Known rows, with every step that occurs:
telo, lovob: [-12  27 -22  -5  20 -18   7  12   2  16   5 -17   7  -4   1  10 -15  14
  14   5  -1   4  21   4   5]
vike, doro, suguv, lovob, telo: [  4   9   0  14 -17  -8  20  -7 -11  17 -10  11   9   8  -6  28  -9 -21
   9 -12   0 -11  13  25   3]
suguv, lovob: [-23  -2 -16   5  -4   8  11 -16   9  21  -2 -17  12  -8  -4  -3  -8  -1
  -4  12   5 -12  15  28  16]
togu, vobi: [  2   7  -7  -8   2  -9  18 -11  -2  -6  -9  -8   6   6   5  13   1  35
  -1   4  -8  13   4   7  10]
zube, vike, doro, suguv, lovob, telo, rosip: [ 19  15  11   7 -18  -4   8 -12   3  12 -21  -2   0  21   1  21 -13 -13
  16 -12   6 -10  -3   0  13]
rosip, telo, lovob, suguv, doro, nulol, zube: [  8  36   5 -10  23   3 -23  12   2  -8  11   7  -8 -24  14 -12  -4 -20
 -12   8   5  -7 -16 -14 -11]
zube, vike, doro, suguv, lovob, telo: [ 16  18   2  10 -22  -9   3  -9  12   7 -19  -8   3  25   6  13  -7 -15
   8 -11  11  -9   1  11   6]
togu, vobi, pepom: [  6  17  15  -5  -1 -13   6 -16   7  -1 -20 -30  -1  13   2  19  -6  24
  13   4   0  25  15   4  -4]
rosip, telo, lovob, suguv, doro: [  8  55  -5  -8  24   1 -15   8  14   4   2 -17 -13  -9  14   9 -15 -12
 -10  10   4 -12  -4  -4   3]
vike, zube, nulol, doro, suguv, lovob, telo: [  0  -5   0  -4  -8  17   0   0 -17  20 -21  13 -19 -20 -18   6  12  13
   6 -23   7  -8  -7  -1 -19]
nulol, zube, vike, doro, suguv: [ 27 -16  13  -3  -4 -13 -14  -8   2 -19   6   8   4  21   2  -3   9  -3
  13  -7  11   7   5 -13   4]
lovob, suguv, doro, nulol, zube, togu: [ -3 -20  19   0  -2  18  -3   1   7 -16  26  19   9  -7  14 -24   0  -5
 -21   5 -13  12 -13 -10 -10]
vobi, togu: [  8   9 -14 -10  -4 -22   2   1   0  16   4 -19   5  13  17  11   2  15
  -9  12   8   9  38   7  14]
zube, nulol, doro, suguv, lovob, telo: [ -8 -41  -2  -3 -13  25   2  10  -5   4 -27   6 -16   0 -12  -6  15  11
  -1 -11   5 -10   6   4  12]
suguv, doro, nulol: [-16 -36   3   4   2 -13   8  -3  -5  -6  15  -5  13   2   2 -14  -5  10
 -18  16 -27  -1   0  21 -19]
telo, lovob, suguv, doro: [-12  33  -9  -6  18   6  -2   7   7  15  14  -8   7   0  13   9 -21  -1
  -2   8  -2   4  -3   1  -2]
zube, nulol, doro, telo: [ -2 -46 -26   0  -2   6  -5  13  -7 -13 -23 -10 -32  14 -17   2  22  23
 -10  -6 -12  -2   1 -12  29]
rosip, telo, lovob, suguv: [ 10  58 -10  -9  26  -2 -14  12  13  10  -3 -17 -17  -9   8  12 -11 -10
  -3   3   6  -9   3 -11   7]
doro, telo, lovob: [-14  24 -44  16  12 -16  10  16   8  -4   2 -30  -9   3 -10  18  -1  -8
   4   3  -9  -4  -6   6  11]
doro, telo, lovob, suguv: [-12  33 -38  15  12   2   4  17  10   1   5 -22 -14   4  -8  20  -2 -19
  -1  -1  -9   0 -17  -3   9]
nulol, doro, suguv, lovob: [-16 -29  15   1 -14  35   6  -1  -3  17 -14   3  -1  13  -6   0  16   3
  17   4  23 -13   6  15  11]
vike, doro, nulol, zube, togu, vobi: [ 23 -15   9   0 -13 -24  11  -1 -27 -21   3  47  11  -7  13  -5   7   9
  -2 -14  -7  21   2 -18   8]
suguv, doro, nulol, zube, togu: [ -6 -42  13   2  -3  -8   4   1  -1 -32  27  15  19 -13  12 -35   3  10
 -16  13 -15   8  -3   5 -13]
nulol, doro, suguv, lovob, telo: [-17  -8  11   2 -18  27   6   5  -3  13 -15   4  -3   3  -9   1  16  -1
  13   0  24 -16   4  15  -3]
doro, nulol, zube, vike: [  1 -35   9  -3   2 -14 -11   2  -3 -18  12  11   8  -5  -2 -36  15   4
  -2   0  -6  11  -4 -12 -19]

Rows:
[ 13 -10   1  -8   6 -15 -21  -9  13 -23  12 -11   3   9   1 -19  10  11
   2   4   9   8   6 -14   0] -> nulol, zube, vike
[-27  33 -22   9 -10  -4   8  -8  10  15  -4 -15  10 -22  -8  -3  -8  -7
 -10   7   6 -15   9  28  -5] -> suguv, lovob, telo
[ 16  41   8 -11  17   5 -29  10  12 -12   6   2 -11 -15  20 -16  -4 -21
 -12   7  12  -7 -23 -20  -8] -> rosip, telo, lovob, suguv, doro, nulol, zube, vike
[  9 -17  -6 -13   8  -3  -8  -1 -22  15 -16   5 -24  -7 -17  10  12  37
   4 -19  -6   5   5 -15  -7] -> vike, zube, nulol, doro
[-15  21  -4  -4  15   8   0  12  -1  16  15   5   9  -8  12  -1 -18  -5
  -5   6  -7   6 -11   0 -12] -> telo, lovob, suguv, doro, nulol
[-10  16   1  -7  16   9  -9  11  -3   3  24  17  11 -18  13 -11 -12  -9
  -5   6  -1  10 -15  -9 -16] -> telo, lovob, suguv, doro, nulol, zube
[ -3 -38  13  -1  -1  -9 -10  -6   1 -25  20   4  14  -1   9 -32   3   5
 -17  15 -11   3 -13   5 -22] -> suguv, doro, nulol, zube, vike
[ -7  32  -7  -3  11 -25  15   3  -6   4  -3 -13  -5 -14 -25  18 -12  15
   3  -3 -21  -4  13  -9 -11] -> lovob, telo, rosip
[ -5 -43   6  -5  -8  31   7   8 -14   8 -29  13 -19  -4 -17   1   8  14
   5 -12  -1 -10   1  -8  19] -> zube, nulol, doro, suguv, lovob, telo, rosip
[ 26  -3   3  -6   0 -26 -21 -11   0 -21   6   3   2  15   4  -5   6   6
   3  -3   9  10   7 -19   9] -> nulol, zube, vike, doro
[ 19 -14  11   2 -11   0 -13 -15   4 -11   3  11   9  11   6  -8   6 -14
   9  -4  20   0  -2  -4  10] -> nulol, zube, vike, doro, suguv, lovob
[-16 -29   4  13  -8  26  24  -8  11  20  -2 -10  15   6  -7   5  -2 -16
  15   3   3 -14  13  38   6] -> doro, suguv, lovob
[ 13 -22   3   1  -2 -32   0  -3 -32  -5   9  34   8  -1  -5   0   4  -1
  -2 -10 -15  12  10 -10  -5] -> vike, doro, nulol, zube
[ 21  38 -21   9  -7 -15 -10   3  10   0 -12 -15 -14  34   9  25  -6 -15
   2 -11   2   2 -17 -15  22] -> zube, vike, doro, telo, lovob, suguv
[ -8 -41   5  -2   9 -14  -1   4 -15 -14  19  19  10 -17 -11 -29  15   4
  -4   1 -14  12   5  -5 -23] -> doro, nulol, zube
[-19  -1   1  14 -11  17  23  -2  13  15  -4  -9  12  -6 -11   5  -2 -21
  10  -1   6 -17   7  38 -12] -> doro, suguv, lovob, telo
[-15 -12  19  -1 -13  33  12   2 -11  17 -18  10  -6  -1 -14   7  10   2
  19  -1  18 -17  -1   2   4] -> nulol, doro, suguv, lovob, telo, rosip
[ 20   6  17   0 -10  -2  -8 -12  -3 -12   0  19   3  -2  -2  -1   0 -16
  12  -8  16  -2 -10 -17   2] -> nulol, zube, vike, doro, suguv, lovob, telo, rosip
[  6  -6  37  -2  -9  21  -5  -6   8 -19  13  13   6  -5  19 -17  -3  -4
 -13   4  -5  26 -18 -13 -15] -> lovob, suguv, doro, nulol, zube, togu, vobi, pepom
[ -6   1  -2   9   9  19   5  -6   5  -2  11 -16 -12  10  -7  20  -9 -12
 -16   8 -26  -2 -24  -5   8] -> lovob, suguv, doro, telo, rosip
